Each row was made from one walk, in order. Every step used is in the known rows, and no mark comes twice. Write each row's walk.
In the rows, zero is written as 128.
Known rows
B-U-L-C-Z: [210 146 146 138 153  94 100 173 121  82 160 129 115 194  45  56 134 130
 132 107 172 127  94 132  40]
R-U-B-C: [153 143 148 130 142 155 147  99  92 124 135  84 126 160  98  66 107 123
 130 112 148 116 155 154  81]
U-L-C-Z: [188 139 136 120 140 107 109 139 121  71 132  99 135 165  69  43 147 122
 149 123 143 108 104 110  55]
B-U-L-C: [200 119 145 156 148  98 115 169 134  91 160 138 104 202  76  81 151 126
 126  85 172 102 119 153  79]
B-U-L: [174 143 136 137 127  96 130 159 137 106 172 153 107 201  72 123 123 121
 118  74 177 130 132 160 111]
U-L-C: [180 114 139 135 136 111 126 133 132  79 135 109 125 169 102  71 163 124
 144  91 144  86 129 127  85]
U-B-C-L: [166  98 125 119 150 140 143 118 143 163 159 144 134 187 116  57 111 121
 143 119 134 124 142 106  56]
C-B-R: [136 124 122 155 141 116 124 118 155 150  98 150 174  84 149 163 125 124
  65  97 114 132 142  52 119]
B-R: [134 125 127 138 128 101 122 137 123 132 107 136 146 107 134 146 153 116
 105  93 111 123 136  94 146]
R-L-C-B-U: [196 149 159 143 157 144 111 149 145 133 132 130 120 147 129 107 115 144
  87 169 169 122  97 144  81]
L-C: [160 104 133 135 149 133 115 132 126 111 119 110 127 132 137  87 155 139
 144 131 128  99 118 129  92]
R-U-L: [156 163 144 122 123 132 135 103 133  93  99 112 119 155  79 105 115 114
 142  70 139 118 141 158 128]
L-C-Z-R-U: [177 146 154  98 163 142  79 105 107 105  78  97 160  96  76  85 106 120
 161 125 139  96  76 137  72]
Z-R-L-C: [171 129 167  66 136 146 103 137 112 101 108  94 149 123 129  98 126 114
 144 166 149  58  89 158 125]
U-B: [118 135 113 138 130 139 141 116 121  87 163 113 145 143 123  95 112 117
 121 135 143 122 147 126 108]
U-L: [149 134 134 123 114 109 137 134 136  96 145 121 125 166  94 109 132 114
 129  87 139 115 140 130 121]
Z-B-C: [176 118 153 141 123 128 139 133  85 138 135  92 106 142 124 106 120 151
 112 180 163 124 125 133  95]
Z-R: [128 117 136  89 130 131 110 118 125 125 130 133 158 109 114 162 103 109
 126 114 143  91 112 121 139]
L-C-U-B: [168 106 104 144 160 140 120 125 139  79 174 104 140 155 115  88 136 114
 114 142 151  79 173 144  61]
B-R-L-C: [176 144 159 122 131 118 114 157 105 111  92 102 133 110 144  89 172 124
 119 137 119  83 112 122 136]
B-C: [153 106 150 109 133 124 139 135 102 166 134 111 118 158 119 103 132 130
 121 132 135 117 131 130  97]
R-U-L-C-B: [189 138 141 157 148 146 123  82 167  95  86 106 144 137 102  84 124 128
 120  82 140 100 130 112  65]
U-B-C-Z-L: [165 145 146  95 143 122 120 144  50 128 170  65 149 189  85   4  84 120
 130 149 124 127 118 102  41]
R-L-C-U-B: [179 147 134 102 142 152 123 138 129  76 162  80 129 160 120  72 128 114
 113 182 161  69 166 178  94]
U-B-R-L-C-Z: [178 173 147 122 142 127 109 151  85  71 128  78 160 127 111  38 145 116
 118 161 132 106 109 101  81]
L-C-Z-U: [181 105 141 161 170 118  90 150 121  85 131  92 142 103 110  81 152 151
 145 169 115 100 105 110  79]
Z-U-L-C-B: [199  85 138 181 153 120 114 125 176  73 139 102 157 123 122 111 142 138
 105 116 131  77 145  91  81]
B-R-L-C-U: [192 133 147 117 144 112 111 161 125 122 105 104 124 122 129 117 168 111
  96 141 125  70 145 146 128]
R-U-L-C: [187 139 147 140 139 131 124 107 132  84  91  88 120 158  87  63 144 125
 159  74 139  93 127 155  94]

Write each row's walk
[188 123 156  58 144 143  92 146 129 113 126  94 142 125 111 134 116 104
 118 170 158  41 126 182 122] -> Z-R-L-C-U
[182 108 141  98 129 103 142 151 130 138 166 104 113 200  70 113 130 102
  94  98 155  88 179 158  81] -> B-C-U-L
[214 146 144 160 128  83 104 149  93  54 108  91 140 125  82  65 155 131
 116 125 148 113 102  72  70] -> U-L-C-Z-B-R
[206 150 162 150 120 119 116 147  87  86  86  81 123  99 154  94 162 144
 116 179 138  92 103 128 140] -> Z-B-R-L-C
[191 134 148 153 137 109 117 117 122  85  70 109 137 134  92  74 168 115
 132  41 117  89 134 118 107] -> B-R-U-L-C
[169 105 106 156 159 114 113 139 132  83 149 115 158 135 125  96 162 106
  91 102 134  76 182 105  80] -> L-C-U-B-R
[208 132 157 103 157  96  82 170 117  82 164 133 145 175  34  92 114 108
 126  90 186  93  80 137  48] -> B-U-L-C-Z-R
[202 119 141 154 170 126  94 153 132 147 131 137 139 163 126  80 102 151
  98 113 132 121  99 104  51] -> Z-L-C-B-U
[221 148 152 181 129 110 115 115 106  60  67  87 125 121 101  81 158 136
 128  87 142  93 131 123 110] -> Z-B-R-U-L-C
[138 153 133 149 132 122 120 110 115 139  67 122 139  90 117 133 137 122
 122  68 108 130 133 121 153] -> B-R-U
[187 140 144  98 142 139 115 151 134 118 129  96 110 146 123 103 141 122
 122 179 147  78 141 182 112] -> R-L-C-U
[136 146 146  98 140 149 104  97 120 129  81 121 153  97 101 148  87 110
 141  96 142 100 112 152 145] -> Z-R-U
[172 144 134 155 138 111 129 140 172 116 164 164 131 177  84 149 101 121
  71  84 173 140 135 116  84] -> C-B-U-L
[195 115 161 127 140  97 120 161 104 102 166  79 128 165  59  86 133 124
 122 131 135 105 134 119  78] -> B-C-Z-U-L
[178  99 116 123 157 128 112 136 146 122 135 117 122 144 119 117 150 124
 118 136 139  83 152 147  86] -> L-C-U
[186 113 131 167 173 133 109 137 159 140 140 157 133 143 125 119 124 149
  85 123 158 128 110 109  49] -> L-C-B-U
[175 125 134 130 153 159 140  92 134 160 126 127 127 173 100  48  95 124
 156  96 132 133 141 137  60] -> R-U-B-C-L
[141 171 142 116 113 130 134 138  97  92 137 102 153 125 133 101 128 106
 102 134 128 108 142 121 149] -> U-B-R-L
[198 144 166 101 161 147  89 145 141 129 131 137 154 130 113 141  92 126
  89 155 182  85  85 140  89] -> Z-R-L-C-B-U
[195 144 137 155 144 125  99 131  99  82 121  89 129 107 109  66 128 158
 141 205 151 132  89 108  57] -> L-C-Z-B
[159 128 120 114 126 107 133 140 156  99 156 124 117 171  77 144 126 100
 103  97 151 101 174 153 112] -> C-U-L
[159 167 131 146 126 125 112 133  99  94 127 102 128 105 102 113 101 150
 126 199 151 159  98 109  96] -> C-Z-B
[198  87 145 168 149 105 117 149 141  56 147  93 129 146 105  88 167 133
 141 107 126  63 141 130 107] -> Z-U-L-C
[161 169 174  42 134 146 122 137  62 107 167  67 163 160  73  62  72  97
 117 188 172  93 105 141  80] -> U-B-C-Z-R-L
